Known rows, with every way that one mark hangs from another:
B[A Q T U X]: -7.90; -1.49; -7.83; +3.74; -2.31; +1.08; -4.90; -4.92; +0.40; +1.85; -2.25; +1.34; +0.31; +0.57; +3.53; -2.70; +0.71; -5.17; -3.34
A[B[X] U]: -1.59; -0.02; -1.95; +1.87; -2.54; +0.74; -2.39; -1.28; +0.41; +1.01; +1.79; +0.62; +0.67; -1.03; +1.67; -0.97; +2.54; -1.56; +1.57
U[X]: -0.44; -0.38; -2.09; +0.87; +0.01; +0.65; -0.95; -0.33; +0.83; +0.14; -2.08; +0.89; -0.92; +0.79; -0.82; +2.00; -1.29; +1.81; +0.99
U[X[B[A Q[T]]]]: -0.85; -0.37; -2.75; +2.11; -0.35; -0.14; -0.83; -1.21; -0.07; +1.96; -3.08; +1.94; -1.06; +0.29; +0.42; +2.13; +0.29; +0.96; +1.58
X[B]: +1.85; -0.56; -0.62; +1.24; -1.87; -0.65; -0.62; -0.38; -1.32; +1.46; -1.34; +0.26; +0.05; +0.00; -0.02; +1.81; +0.33; +1.36; +1.00
X[B[A T[Q] U]]: -1.33; -0.11; -3.01; +2.18; -2.96; -0.54; -1.30; -2.54; -1.13; +2.08; -2.84; -0.47; -0.21; +0.13; +2.57; +0.22; +0.69; -1.64; -0.46
T[B[X]]: -0.99; -0.98; -0.78; +0.20; -1.95; -0.06; -2.81; -2.30; +1.15; -0.80; -0.70; -0.89; -0.58; +0.71; +1.15; +2.12; +1.31; +0.76; +0.84
U[B]: -0.65; +1.04; -1.29; -0.25; -0.72; +0.93; -0.35; -0.13; +1.03; -0.05; -2.77; -0.26; -0.51; +0.54; -1.19; +2.64; -0.75; +1.21; +1.17
U[X[B[A]]]: -0.52; -0.35; -2.24; +1.93; -1.18; -0.27; -0.88; -0.72; -0.34; +0.69; -2.89; +1.06; -0.64; +0.25; -0.38; +1.89; -0.28; +1.57; +1.77
T[B[U] Q]: -0.24; -1.30; +0.29; -1.35; -1.54; +1.45; -1.07; -2.67; +1.52; +0.78; -2.02; -2.96; -1.97; +1.13; +3.70; +2.62; +1.28; -0.89; +0.25
Q[B[A] T U[X]]: -1.54; +2.30; +0.45; +1.20; +2.26; +0.69; +1.29; +0.00; +2.45; +3.91; -4.13; +1.93; -1.47; +1.94; -1.45; +1.51; +3.26; +0.27; +3.05
A[U[B[Q] X]]: -2.15; +0.48; -2.57; +1.01; -0.75; +1.82; +0.08; -0.19; +1.54; +1.41; -2.54; +0.76; -1.34; -0.44; +1.05; +2.16; +0.84; -0.71; +1.67
Q[T]: +1.44; +1.40; -0.12; +1.55; +0.08; -0.04; -0.73; -0.36; +1.43; +2.74; -1.24; +1.72; -1.34; +0.86; +0.15; +2.16; +0.34; +1.77; +0.89
T[Q]: +1.15; +0.11; +0.01; -0.90; +0.08; +2.41; -0.05; -1.45; +1.34; +1.39; -1.19; -0.59; -1.22; +1.43; +1.63; +2.48; -0.41; +0.35; -1.03
B[Q[U] T X]: -3.86; -0.04; -5.23; +1.19; +0.26; +1.26; -2.55; -3.68; +0.24; +2.01; -0.01; +2.41; +0.57; +0.99; +1.03; -0.62; +0.94; -2.95; -2.18
A[U[B]]: -0.89; +1.17; -0.90; +0.85; -1.83; +1.52; +0.09; +0.24; +1.45; +1.21; -1.73; -0.09; -0.80; -0.29; +0.82; +1.71; +1.05; -0.34; +1.35
X[B[Q[U] T]]: +0.00; -0.18; -2.67; +0.94; -1.00; -0.52; -0.35; -1.74; -1.48; +2.69; -1.51; +0.96; +0.34; +0.36; +1.01; +0.92; +1.05; -0.94; -0.23
A[B[T] U]: -1.19; +1.07; -2.51; +1.33; -2.85; -0.40; -1.34; -1.19; +0.49; +0.97; +0.55; -0.43; +0.59; -0.66; +2.56; -0.95; +1.71; -1.73; +0.69
Q[B[T]]: -1.11; +0.45; -2.04; +0.20; +0.06; -0.44; -0.64; -0.85; +1.40; +0.75; -3.13; -1.13; -0.07; +1.25; +0.17; +1.17; +0.28; -0.22; -0.86

Rows:
+0.50; +0.18; +1.40; -2.32; +0.26; +1.89; +0.68; -2.07; +1.81; +0.90; -1.80; -1.63; -1.96; +1.78; +1.88; +3.57; +1.90; +0.29; +1.67  T[B Q[U[X]]]
-3.32; +0.95; -2.73; +1.49; -0.87; -0.04; -0.57; -1.04; +2.06; +1.07; -4.20; -0.76; -0.39; +1.00; +1.32; +0.45; +1.38; -1.28; -0.41  Q[B[A[U[X]] T]]
-4.74; +1.33; -5.74; +0.88; -0.13; +0.55; -0.97; -2.23; +1.47; -0.06; -5.13; +1.02; -1.02; +0.61; +0.27; +2.15; -1.02; -0.52; +0.51  U[B[A Q T] X]
-2.80; -0.95; -1.01; +0.49; -2.50; +0.94; -1.73; -2.03; +2.05; +0.91; -2.74; -1.48; -1.10; +1.08; +3.83; +1.35; +2.51; -1.20; -0.05  T[B[A[U] Q]]
-2.07; +1.79; -4.28; +0.34; -0.07; -0.37; -0.44; -1.14; +0.98; -0.93; -3.84; +0.62; -0.98; +0.14; -1.28; +3.01; -1.82; +1.23; +1.71  U[B[T] X]
-2.53; -2.52; -2.18; +0.11; -1.43; +0.47; -2.24; -2.16; +1.05; +0.59; -2.73; -1.55; -1.47; +0.71; +2.64; +1.56; +1.06; -1.03; +0.59  T[B[Q U[X]]]
-0.46; +1.53; -2.37; -0.36; +0.18; +0.86; +0.11; -2.17; +0.91; +1.30; -1.52; +0.23; -0.70; +1.44; +1.16; +1.43; -0.50; -0.53; -1.06  B[T[Q[U[X]]]]
-4.13; -2.19; -2.55; +0.84; -2.13; +0.71; -2.54; -2.57; +1.43; +0.58; -3.80; -1.54; -1.39; +1.05; +3.15; +0.85; +1.50; -1.56; +0.34  T[B[A Q U[X]]]
-3.02; -0.51; -5.11; +2.05; -1.55; -0.56; -2.14; -2.03; +0.07; +0.63; -2.50; -0.03; -0.64; +0.25; +1.10; -0.36; -1.39; -1.45; -0.67  B[T U[X]]
-2.05; -1.35; -3.22; +0.78; -0.83; +0.86; -3.30; -2.37; -0.02; +0.76; +0.95; +0.93; +0.94; +0.10; +0.97; -0.63; +1.11; -1.25; -0.01  A[B[Q X]]
-4.27; -0.21; -3.95; +3.16; -0.36; +1.72; -3.44; -3.30; +1.62; +2.91; -1.63; +3.22; -0.60; +1.02; +2.00; +0.16; +1.75; -1.65; -1.24  B[A Q[T] X]
-2.92; +2.09; -1.80; +0.43; -0.54; +1.43; -0.34; -1.36; +0.80; +1.06; -1.92; +1.20; +0.32; +1.29; -1.47; +0.40; +1.24; -0.80; +0.98  Q[U[B[A T X]]]
-1.86; +0.28; +0.61; -1.01; -0.99; +2.36; -1.04; -3.52; +1.96; +0.91; -1.38; -1.01; -1.19; +1.87; +2.58; +2.11; +3.10; -1.12; +0.73  T[B[A X] Q[U]]
+0.73; +2.11; +0.31; +1.80; +0.89; +0.14; +1.05; -0.21; +0.48; +3.97; -1.91; +3.13; -1.28; +0.97; -1.32; +1.85; +2.21; +1.36; +3.51  Q[T U[X[B[A]]]]
-2.85; +0.96; -3.64; +1.45; -1.59; +1.37; -1.12; -1.55; +1.25; +1.41; -1.30; +0.80; -0.51; -0.56; +1.87; +1.09; +1.27; -2.07; +0.10  A[U[B[Q T X]]]
-0.43; +0.30; -0.82; +0.44; +1.41; +1.87; +0.01; -0.94; +1.14; +4.19; -1.24; +2.23; -0.96; +1.53; +0.61; +1.12; +1.63; -0.67; -0.04  B[Q[T U]]
-3.14; -0.33; -1.82; +1.47; -0.39; +0.96; -2.01; -1.40; +1.70; +0.74; -2.96; -0.11; +0.10; +1.26; -0.09; +0.43; +1.54; -0.66; -0.33  Q[B[A X]]
-4.43; +1.62; -4.57; +2.66; -2.44; +1.38; -2.57; -4.13; +1.61; +1.17; -1.09; +1.07; -0.28; +0.42; +3.66; -0.34; +1.44; -2.95; -2.02  B[A[U] T[Q] X]
-1.50; -0.57; -1.91; +0.98; -1.86; +1.33; -1.30; -0.88; +0.68; +2.07; +0.46; -0.01; +0.25; -0.47; +2.94; -0.73; +2.48; -2.24; +0.67  A[B[Q] U]
-2.88; -0.82; -0.83; -0.17; -1.22; +1.08; -1.23; -2.08; +1.76; +0.82; -3.07; -0.85; -0.95; +1.77; +2.08; +1.48; +2.20; -0.57; +0.66  T[B[A Q[U[X]]]]
-0.91; +0.38; -0.38; -0.38; +0.44; +2.47; +0.50; -1.37; +2.34; +1.89; -3.28; -1.02; -1.51; +1.38; +2.09; +2.26; +1.26; -0.77; -0.21  T[Q[B[A[U[X]]]]]
-3.40; +1.47; -1.83; +0.41; +0.94; +0.55; +0.67; -0.85; +1.62; +1.63; -4.26; +0.18; -0.17; +2.06; -1.07; +0.18; +1.87; -1.10; +0.86  Q[B[A T] U[X]]
-0.43; +1.03; -2.20; +1.96; -2.90; -0.40; -0.37; -2.08; -0.54; +2.11; -2.31; -0.05; -0.29; -0.06; +2.84; +1.10; +1.43; -0.94; -0.14  X[B[A[U] T[Q]]]
